Each row was made from one path, in order. Every step used is in the known rows, and no mark comes twice. Write each row's path.
Known rows
J -> K: [ -5.3 -17.4  19.5   3.4 -25.4 -19.9   3.0  19.2 -14.3 -14.0  -0.7  -5.3
   7.2  15.2 -12.5   1.8 -18.5 -44.9 -13.4  -7.8]
Q -> K -> H -> P -> J: [ 14.5 -19.8  20.0 -11.7 -13.0 -10.6  -8.5  44.5  -0.6  12.1   2.7  -6.8
 -21.9   5.0  10.5  -8.9  -9.5 -31.1  -0.7   5.5]
Z -> P: [ 11.9   0.7  21.4   5.9 -18.5 -11.2   9.3   5.1  11.4 -20.2   0.9  -6.6
  15.4  23.9 -16.6   5.6 -12.9   1.5   6.2 -11.0]
R -> A -> K: [ -4.6 -19.6  28.7   9.6 -19.6 -23.5  -1.0  -8.2  -1.2  -9.4  -2.3  -3.8
  23.3  22.4   3.3  14.2 -14.8 -23.8  -5.5  -5.8]
H -> P -> J -> K: [ -1.7 -27.2  21.4  -2.9 -22.0 -18.5 -10.7  42.6 -31.6 -13.7   8.0  -5.2
 -13.5  12.3  -4.9   8.2 -11.7 -48.5  -7.4  -6.3]
J -> R -> A: [ 19.9 -10.4  27.7  14.8 -16.6 -27.7   6.0  17.2  -0.6  -2.5   6.7  11.1
  35.2  17.7   2.6  59.2  -8.5 -26.9  -2.5   4.3]
Z -> P -> J -> K -> H: [ -2.1 -30.0  23.7  -2.1 -25.7 -17.5 -19.7  24.3   4.3  -8.0  -6.0 -15.0
   6.5  19.4 -26.0  -4.8  -3.5 -42.8  -8.6  -6.8]
R -> A: [ 10.6 -11.0  26.3   8.9 -14.7 -25.5   4.5  17.9   0.0  -4.4   8.2  -0.1
  18.8  16.6  -2.5  22.2 -14.5 -23.9  -6.3  -1.6]
J -> R -> A -> K: [  4.7 -17.7  30.5  15.1 -20.4 -25.4   0.8  -7.7  -2.5  -7.8  -3.0   8.2
  39.6  23.2   8.9  51.8  -9.0 -27.1  -1.5   0.4]
Q -> K -> H: [ 11.5 -11.1  18.2  -5.8 -16.6 -10.1   5.3  21.7  17.6  10.7  -7.6  -7.6
  -1.1   8.4   4.5 -15.4 -15.9 -27.2  -6.7   2.5]
A -> K -> H: [-20.7  -7.7  28.8  -4.5 -17.5 -11.6  -7.8 -16.1   9.3  -2.0 -20.7  -9.8
  18.7  14.3  12.1 -18.8 -12.7 -20.7  -3.0  -7.3]
A -> K: [-10.2  -6.1  25.7   2.1 -20.4 -12.3  -1.0 -11.0  -3.7  -9.9  -7.4  -7.0
  16.0  22.2  12.0  -6.3 -19.2 -14.7   0.2  -9.8]
Z -> P -> A: [ 21.2  -1.7  14.1  -2.3 -21.3  -4.3  17.1   7.4  -1.8 -18.1   4.6 -14.4
   4.5  17.7  -2.7   0.2 -18.9  -0.1  -3.8 -19.1]
P -> H: [  9.9   8.8  14.4   1.9  -4.9 -11.1  13.7  10.1  -5.5 -16.8  -4.4   3.1
   4.7  18.8  -7.2  -3.9 -22.3 -19.2  -1.2 -13.1]
A -> K -> H -> P -> Q: [-13.8   3.6  30.2  -9.0  -4.8  -1.0   0.3 -20.6  -3.3 -26.0 -14.0   0.3
  -7.8   8.7  12.5 -18.3  -7.9 -31.7   4.3  -1.3]
J -> K -> H -> P -> Q: [ -7.7  -9.3  23.9  -7.8  -8.8  -8.4   5.5   8.3 -13.3 -31.3  -7.5   0.4
 -15.6   1.9 -10.1  -9.0  -7.2 -63.7 -10.2   1.2]
P -> Q -> K: [ 33.8   1.3  16.1  -0.9 -12.5  -1.1  15.3  20.7   4.0  -7.2  12.2   3.4
 -17.9  17.2   9.6  -2.4 -22.7 -36.5  -0.9  10.4]
Q -> K: [ 22.7 -10.5  14.9   0.8 -20.1 -10.4  12.1  27.4   4.7   4.5   5.1  -3.7
  -4.5  16.1   5.6  -0.9 -22.1 -21.2  -3.7   0.8]
A -> K -> H -> P -> Z: [-29.9  -0.8  35.3   0.6  -8.6 -11.4   0.5 -23.6   3.8 -15.6 -24.4  -3.3
  13.8   7.9  24.9 -32.8  -3.4 -17.0  -3.2 -10.0]
J -> P -> A -> K: [-10.4 -15.8  20.7 -11.5 -15.7  -4.8   2.9  -8.9 -26.6   2.4  -5.4 -22.5
   3.7  15.6  17.9 -42.4 -20.2  -7.5 -15.6 -15.7]
H -> P -> A: [  9.9  -1.4  14.8  -9.3 -13.3  -5.6  17.4  19.9 -25.6 -16.2   7.0  -7.3
 -12.5   2.7  18.9   2.0 -19.7 -12.6  -6.7 -16.4]

Which path is each row?
[ -7.1 -28.8  25.2  -5.8 -23.8 -19.7 -22.1  34.4  -9.6   6.6  -4.4 -11.8
   4.0  11.9  -3.6  -4.7 -10.3 -58.1 -14.0  -0.8]
P -> J -> K -> H
[  3.1  -5.1  25.3  -1.2  -6.5  -9.6  13.5  14.7  12.2  -2.1 -10.1  -0.5
  -6.0   1.8  19.5 -29.2  -5.9 -23.8  -7.6  -0.5]
Q -> K -> H -> P -> Z
[ 23.8  11.6  23.0   4.2 -11.2  -1.7  11.9  -2.2   9.6 -30.3   8.0   0.8
   2.1  25.4 -12.6   2.9 -12.0 -13.5   9.0  -1.2]
Z -> P -> Q
[  8.7  -7.8  24.6  -4.4 -13.4 -13.8  -8.5  38.2 -20.2  -2.8  11.9  -2.5
  -9.5  13.9  13.8   6.9 -12.7 -18.6   6.1  -3.6]
H -> P -> J
[-16.9 -19.9  32.4   3.0 -14.9 -23.1  -8.6 -13.3  10.1  -1.5 -15.4  -8.0
  26.3  14.3   1.4   2.0  -8.2 -30.3  -8.5  -2.6]
R -> A -> K -> H
[-12.9 -29.7  33.9  -2.9 -12.1 -22.6 -22.8   9.7  -7.3  -1.1  -6.2  -6.2
   6.5  11.5   8.6   7.5  -2.3 -34.1  -3.1  -1.3]
R -> A -> K -> H -> P -> J
[-10.5   0.7  24.6  -7.8  -8.4 -13.6   2.9  10.7  -0.9 -11.8 -10.2  -3.3
  -0.1   1.1   4.6 -10.0  -7.7 -18.3  -0.2  -6.1]
K -> H -> P
[-10.5   2.4  32.7   3.6  -4.3 -15.6   4.5   4.1  -6.0   5.5  -3.2  -8.1
  16.2  18.2  16.5 -47.6 -11.2  -4.7  -9.6  -3.8]
J -> P -> Z
[ 15.8   8.6  12.6   5.2  -6.0  -9.4  18.2  -0.8   7.0 -33.2  -5.9  -0.2
   9.3  26.1 -28.1  -3.8 -16.2  -3.3   5.9 -18.2]
Z -> P -> H
[ 28.4  -1.8  17.4  -3.7  -9.8   2.1  13.5   4.5  29.2 -14.3  -3.0  -3.7
 -11.1  17.2 -14.9 -15.5  -9.1 -27.6   2.7   8.5]
Z -> P -> Q -> K -> H
[ 12.6 -20.1  32.2   2.7 -10.8 -26.9 -13.7  35.9  -7.1   4.3   3.4   9.3
  16.8   6.3  10.2  49.9   4.6 -36.4   0.2   9.3]
K -> H -> P -> J -> R -> A
[  1.3  11.4  26.5  -9.1  -0.6  -3.0   6.3   4.5  -1.9 -20.9  -4.0   3.7
 -13.2   2.7  10.0  -9.3  -7.8 -31.3   3.2   3.8]
K -> H -> P -> Q
[ -9.6 -11.5  21.6 -11.6 -19.7  -3.7  -0.6 -11.7  -3.8  -1.3 -17.0 -17.2
   8.2   8.3  25.7 -21.4 -18.1 -22.5 -13.1 -15.1]
P -> A -> K -> H
[ 34.9 -20.7  28.9  15.4 -20.4 -25.8  -7.7  27.4   5.9  -3.7  14.7   5.5
  31.3  29.5 -12.0  63.7  -0.6 -18.3   7.1   3.9]
Z -> P -> J -> R -> A
[ 22.9  -0.2  19.5  -7.2  -9.7  -0.6   8.5  15.6  15.9   0.8  -1.0  -0.9
 -14.8  10.3   9.1 -14.9 -15.9 -43.4  -2.9  12.4]
P -> Q -> K -> H
[ -4.0   8.2  29.1   6.7  -7.5 -14.1  14.5   7.0  -6.9 -17.7  -1.3   4.0
   5.9  10.8  22.1 -12.0  -9.8 -11.3   0.2  -9.5]
H -> P -> Z
[ 28.0   0.8  15.8  -4.1  -6.9  -0.2  20.9  22.0  -7.7 -20.4  11.9   6.0
 -31.1  10.0   7.0  -2.5 -17.7 -33.1   2.1   8.0]
H -> P -> Q -> K
[ -7.8 -14.1  32.0  -4.7 -15.5 -13.9 -17.5   7.6 -10.2   0.6 -11.4   3.4
  14.8  12.0  23.3  21.7   0.2 -27.5   7.0  -0.1]
A -> K -> H -> P -> J -> R
[  6.4 -11.5  17.8  -9.1 -10.3  -9.3   9.7  23.2   5.7  -4.0  -7.7  -4.5
 -14.0   0.0   3.0 -13.9 -10.2 -25.9  -2.9   0.6]
Q -> K -> H -> P
[-11.5 -18.0  33.5   5.6 -11.2 -24.5  -1.2 -10.8  -1.4 -15.8 -16.1   7.9
  30.1   7.6   8.3  38.3   3.5 -29.1  -1.9   0.5]
J -> R -> A -> K -> H -> P
[-15.3 -19.9  22.7  -3.8 -21.7 -19.4  -4.4  13.8  -2.7  -6.8 -13.9  -9.1
  10.5   7.7 -11.8  -9.1 -11.3 -49.0 -16.2  -5.0]
J -> K -> H
[-25.5  -7.1  27.8  -7.7 -12.1 -10.9  -2.3 -14.8  -2.4 -15.9 -20.5  -6.6
   6.4   6.6   9.5 -17.5  -8.2 -17.1   0.2 -10.7]
A -> K -> H -> P
[ -4.7 -12.1  19.9  -8.1 -21.5  -1.2   3.6 -23.0   9.1 -16.2 -17.5 -20.6
  13.1  16.0   1.7 -20.5 -12.7  -6.1  -7.0 -20.7]
Z -> P -> A -> K -> H
[ -2.2  -8.4  27.8 -10.5 -10.4 -13.7 -15.1  32.7  -7.3   3.4  -1.5  -5.4
  -6.9   6.6  13.3  -4.7  -6.5 -24.7   2.8  -1.5]
K -> H -> P -> J
